Each row comes from the steps of one walk. Every step used is in the known rows, and no mark comes twice. Write the walk behind each row, first mark first.
Known rows
P/T/L/R: [ 10.6  18.7 -10.1   1.4  -6.2  -1.9  13.6  -2.8  -8.4  52.7  -5.7  12.2
   7.6  -3.4 -11.5 -19.1 -20.4 -12.1  24.5  -4.3 -10.6 -28.2   0.3 -60.6]
Z/L/G/P/T: [ 42.4 -12.0 -14.0  16.0   4.8  35.0 -12.9 -14.5 -13.0  -2.6   2.1  -1.7
   2.5  -6.2  23.3 -13.9 -33.2 -13.9 -27.7 -13.9  -2.3   7.1   7.1  24.8]
P/Z/V: [-11.2 -13.7  14.9  21.2 -12.8  13.5  -4.7  16.6 -44.2   9.7 -26.2   7.9
  -7.1   0.7  13.0  -5.0   9.3  -9.8  33.3   3.6 -24.6   4.0   7.0 -17.9]
R/L: [  2.8   0.0   0.1  18.2 -39.8  -4.9  10.0 -37.1 -40.7 -20.7  -3.9  -2.6
  -4.4 -26.9  29.7  -6.0   5.8 -31.1  14.8   9.3 -10.1  12.5   5.8 -10.3]
R/L/Z/V/U: [ 16.2 -23.5  49.7  19.1   4.4 -34.2  -4.1 -30.2 -17.4   0.6  16.7   8.7
  -7.2 -22.9 -16.5   3.1 -17.0  21.3  -2.8  29.9 -12.9   9.1   4.7 -17.4]
P/T/L: [ 10.3   6.6 -20.6   0.2 -18.3   0.9  -4.3 -14.7 -16.4  41.0 -22.1  11.0
   7.8  -6.4   8.1 -19.2  -2.2 -17.7  21.4  -0.4 -14.0  -1.9   5.4 -36.9]
D/R/L/Z/V: [-11.4  11.7  38.1   7.1  -8.5 -47.5  16.3 -30.7  -8.2 -30.8  -5.3  10.1
  -6.9 -22.4   2.1  -4.5 -21.3  16.9  33.1  18.8  -4.8  16.8  -0.8 -19.8]
V/Z/L: [ 30.3  31.9   2.0 -10.4 -20.6 -26.7  -8.2  -2.9 -19.4   4.7   1.4  -2.2
  -1.9 -13.0   6.8   6.0 -21.7  -2.4  14.1  12.6 -10.9  -6.7   7.4   1.7]
G/P: [ 22.0   5.2 -18.7  -9.6 -20.6  16.9  16.8   2.3 -24.5 -18.6  -6.8   7.1
   0.9 -13.2  11.0 -24.2  19.5 -36.2 -10.4  10.3 -27.6  10.4   7.3  12.3]
G/P/T/L/R: [ 27.3  19.0 -18.0  -5.3  -5.4  12.1  15.7  11.1  -2.5  44.2  -2.7  20.6
  10.7  -7.9 -18.0 -31.8 -16.8 -10.9  -3.1 -13.7 -14.2 -25.2   0.2 -35.0]
T/L/R/D: [ 26.1  44.3 -20.3   0.5  -3.4 -13.9  16.1  -2.6 -14.0  18.0  -8.3   1.4
  16.2   4.1 -33.6  -2.7  19.1 -37.1  23.1  -6.7 -15.6 -17.9  -4.0 -50.1]
V/U: [ 19.5  -9.3  -2.9   6.3  -7.0 -11.6  -1.5 -15.4 -18.5   4.3   6.6  -1.7
  -4.6 -12.6  -6.7  -8.2   9.6 -20.3   9.2  23.9 -29.5   2.4  11.5 -22.2]
G/P/T/L: [ 24.5   5.2 -27.5  -8.9 -17.1  11.4  -3.6  -0.8 -11.1  33.2 -21.1  18.5
  11.5  -8.8   4.9 -32.5  -1.6 -14.7  -5.6  -6.2 -16.6   0.4   4.9 -12.4]
T/P: [ 12.0  18.2  -4.9  -1.5 -25.9  18.8  17.9  23.6 -45.7   8.5 -15.3   8.2
   1.2   3.3  19.4 -21.3  24.8 -46.8  10.0  30.6 -19.8 -11.6  11.2 -15.1]
G/P/T/L/R/D: [ 31.5  24.5 -28.7   7.2  -2.9  12.2   3.6  14.7   3.5  40.4   0.5  16.4
  26.6   2.6 -28.8 -26.9   3.6 -25.0  -7.0 -23.6 -12.6 -15.9  -3.6 -34.5]
P/T: [ -5.9  -9.4 -13.0  17.8 -19.3  14.7   1.9  -7.7 -18.3  22.7  -0.7   5.0
   4.1  -7.8  24.8 -25.4   2.5 -29.6  17.4   5.9 -20.3   5.4   9.0 -18.5]
P/G: [ 12.4  -1.9 -16.4  19.8 -33.3  10.9   7.8 -44.1 -14.2 -13.7 -12.6   7.6
  -2.3  -4.6  -5.7 -18.5   1.5 -41.1  27.3  20.6 -11.5  -5.8   7.7 -22.1]
V/Z/L/R: [ 30.1  45.3  10.4  -9.4 -10.3 -25.7   9.9   7.5 -11.2  17.7  19.6  -0.4
  -2.0 -11.7 -17.6   6.3 -36.2   3.2  16.5   7.4  -8.3 -31.6   3.5 -22.1]
U/V/Z/L: [ 16.8  17.5  20.2 -11.1 -30.5 -18.7  -3.7 -13.8 -29.4  10.3  -9.9   1.0
  -1.3  -6.1  19.0   8.0   3.0  25.7  19.9  24.6 -18.4  -4.6  13.0  10.8]
Z/L/R: [ 22.3  33.3   1.8 -17.4  -8.8 -11.0  21.1  -4.2 -24.5  -2.0  -1.1  -8.7
  -0.2  -4.6   0.8   6.1 -25.3 -10.2  20.9  -2.4  -6.8 -25.6   4.1  -5.0]
U/V/Z: [  2.3   4.6  17.3   8.5 -28.5  -4.4   7.7  -9.4 -26.0  14.0  -0.2   9.7
  -4.4  -8.9  12.3  -9.1  31.9   2.0  22.9  36.5 -33.1   1.9  14.1 -20.0]
G/P/T/L/Z/V: [ 23.5  -0.2  14.0 -16.3  14.5   1.6   1.8  13.3   1.3  38.9 -16.2  30.8
  11.9  -2.2 -18.8 -25.5 -18.8  15.6 -16.4   7.4 -15.3   3.0  -2.2 -12.5]
G/P/T/L/Z: [ 34.1  -1.5  -9.0 -11.9   7.0   2.0   7.0   7.8  11.6  34.1  -0.1  25.6
  11.5 -12.7 -23.2 -30.7 -14.5 -16.6 -14.6   9.7 -16.6  -7.5   0.9 -21.2]

Which walk is each row?
[ 24.0  39.5  20.2   5.3 -16.9 -20.1   1.6  -1.6 -14.4  18.0   9.8  -1.3
  13.8   4.7 -11.7  12.6   6.6  14.1  20.0   7.5 -15.9 -24.4   5.4 -13.8]  U/V/Z/L/R/D
[ 26.3 -27.5 -16.4  37.7   5.9  51.0  -1.1 -11.8  -9.3   1.8  12.3   7.8
  -1.5  -9.7  11.8 -33.2  -4.1 -37.6 -25.2  -2.0 -16.7  13.2   5.8  -1.0]  L/G/P/T
[ 39.8 -16.9  14.8  25.9  -5.6  28.2 -22.2 -14.3  -8.4  21.0   9.4   8.1
  -1.1  -6.7  17.9 -12.0 -17.6  27.4 -23.4   4.6  -8.3   1.0  12.5  23.4]  U/V/Z/L/G/P/T
[ 60.3  15.0  -3.4   9.4   4.9   9.6 -10.4  -8.5 -11.0 -14.3  15.9  -0.6
  -7.1 -14.9 -10.3  -1.6 -26.0  -8.5 -29.4   3.6  -6.7   1.4   6.7  21.8]  V/Z/L/G/P
[ 16.5   0.8  -1.3  -3.3   6.7 -10.2   5.5  -6.0   5.6  41.5  -3.1  15.8
   7.9 -10.2 -16.5 -18.4 -15.8 -19.0  11.1  15.6 -13.8  -9.8   2.1 -41.8]  P/T/L/Z
[ 20.6   0.4  -9.2  33.9 -11.3  -2.2   6.2 -48.8  -8.9 -58.8   5.2   0.6
 -10.4 -31.4  12.5 -16.7  -7.5 -20.7   0.3  -4.9  -2.9  23.2   3.5  -1.3]  D/R/L/G/P
[ 49.4   4.1 -24.5   3.0   7.2  21.9   6.5 -19.7 -20.0 -10.0 -14.7   6.6
  -3.7  -8.8 -15.0 -13.7  11.0 -35.2 -21.6   3.9 -14.7   8.6   1.7  -4.9]  T/L/G/P
[ 40.2 -14.1 -23.5  30.0   8.4  32.3  -7.9   2.1 -21.8   0.9 -18.4   8.6
  -7.3  -8.2 -20.3 -10.8   1.4 -36.5  -4.1  -9.6 -15.8  -5.0   4.2 -17.7]  T/L/G/P/Z
[ 12.1 -12.1 -19.5   9.9 -19.8  28.8   4.2   4.6 -11.4  15.6   0.0  14.0
   8.0 -11.7  20.7 -37.7   3.7 -28.4  -9.5   0.3 -23.0   8.4   8.9   3.3]  G/P/T
[ 12.9  24.4 -13.1  14.1  -6.5   5.1  23.5   1.3 -14.4  -2.3  10.4  -4.1
  12.0   1.2 -17.9  -7.3  22.5 -49.9  18.6  -0.7 -21.7 -10.3  -1.5 -36.6]  L/R/D
[ 33.2 -14.7   1.3  29.2  16.6  31.9 -13.5   9.6 -33.5   7.7 -32.7  14.3
  -7.4   2.4 -14.1  -6.5   0.8  -4.2  -6.3 -10.7 -13.3   4.8   0.4  -9.0]  T/L/G/P/Z/V
[ 10.1 -14.2  18.8   1.2   0.2 -12.6  -9.5 -11.5 -29.7  11.0  -9.6   5.2
  -5.4  -0.8  -2.3  -5.1   8.8  14.2   8.5  24.2 -28.0  10.9   8.4 -14.2]  Z/V/U
[ 13.5 -17.3  -7.3  64.0 -10.6   6.7  -9.6 -27.5  -9.6 -46.3   3.4   1.4
 -16.2 -30.3   6.5 -14.9 -14.1 -24.8  14.3 -18.6  -5.6  11.9   7.1 -12.9]  D/R/L/G/P/Z
[ 48.7  -2.4  16.0   8.6  -4.6  14.6  -8.6 -19.0 -19.2 -10.6   2.4   2.9
  -6.5  -7.6   8.0   2.2  -0.7  17.4 -23.4  17.0 -13.2   1.4  10.5  29.6]  U/V/Z/L/G/P
[  1.8  -5.1  42.1  12.5  -7.3 -16.8  15.4 -23.6 -28.1 -13.1   1.1  10.6
  -5.4 -19.5   7.2  -0.7 -10.7   1.9   5.6  23.3  -8.0  13.9   0.0  -7.8]  R/L/Z/V
[ 29.1  -0.9 -12.5  -2.2 -20.2  12.6 -10.5  21.0 -30.8 -10.5 -19.7  -0.4
   0.7  -9.8  12.9  -4.6 -15.9 -17.0   4.8 -15.5 -16.6  -8.5  10.6  33.3]  G/P/Z/L
[ -3.2  14.8  13.8  11.9 -13.1 -44.8  20.4 -36.9   4.8 -37.3  11.4   3.4
  -6.3 -33.5  -1.3  -8.5 -14.1 -15.6  33.5  18.2  -6.9   7.7   2.6 -27.3]  D/R/L/Z
[ 28.0 -33.0 -15.7  47.6   7.0  49.7  -1.3   7.0 -22.5 -19.6   2.1   2.7
 -10.9 -11.6  -3.9 -16.2   7.5 -49.7  -7.8  -6.1 -22.1   1.9   7.9  -3.0]  L/G/P/Z
[ 43.8 -34.2   7.7  31.9  27.0  15.5 -32.7   3.9 -22.2  20.8 -19.1  14.1
 -10.3  -0.3 -38.6  -4.4  -9.4  13.8 -15.2  -4.8 -18.7   0.7   4.9 -20.0]  T/L/G/P/Z/V/U
[ 27.7  40.6  -8.1  -4.9  -7.0  -9.2   8.8  -0.5 -18.9  -6.4   0.2 -11.6
  15.2   4.4  -7.9  10.8  -7.5 -26.5  17.2 -12.5  -7.6 -16.4   0.0  -7.2]  Z/L/R/D
[ 30.6  10.0  -3.3   0.5  -8.5  12.6   8.1  31.7 -22.1  -0.1  -1.7   0.2
  -0.6  -8.5  -8.6  -3.7 -29.4 -12.1   9.9 -22.6 -11.8 -34.9   6.4   8.0]  G/P/Z/L/R
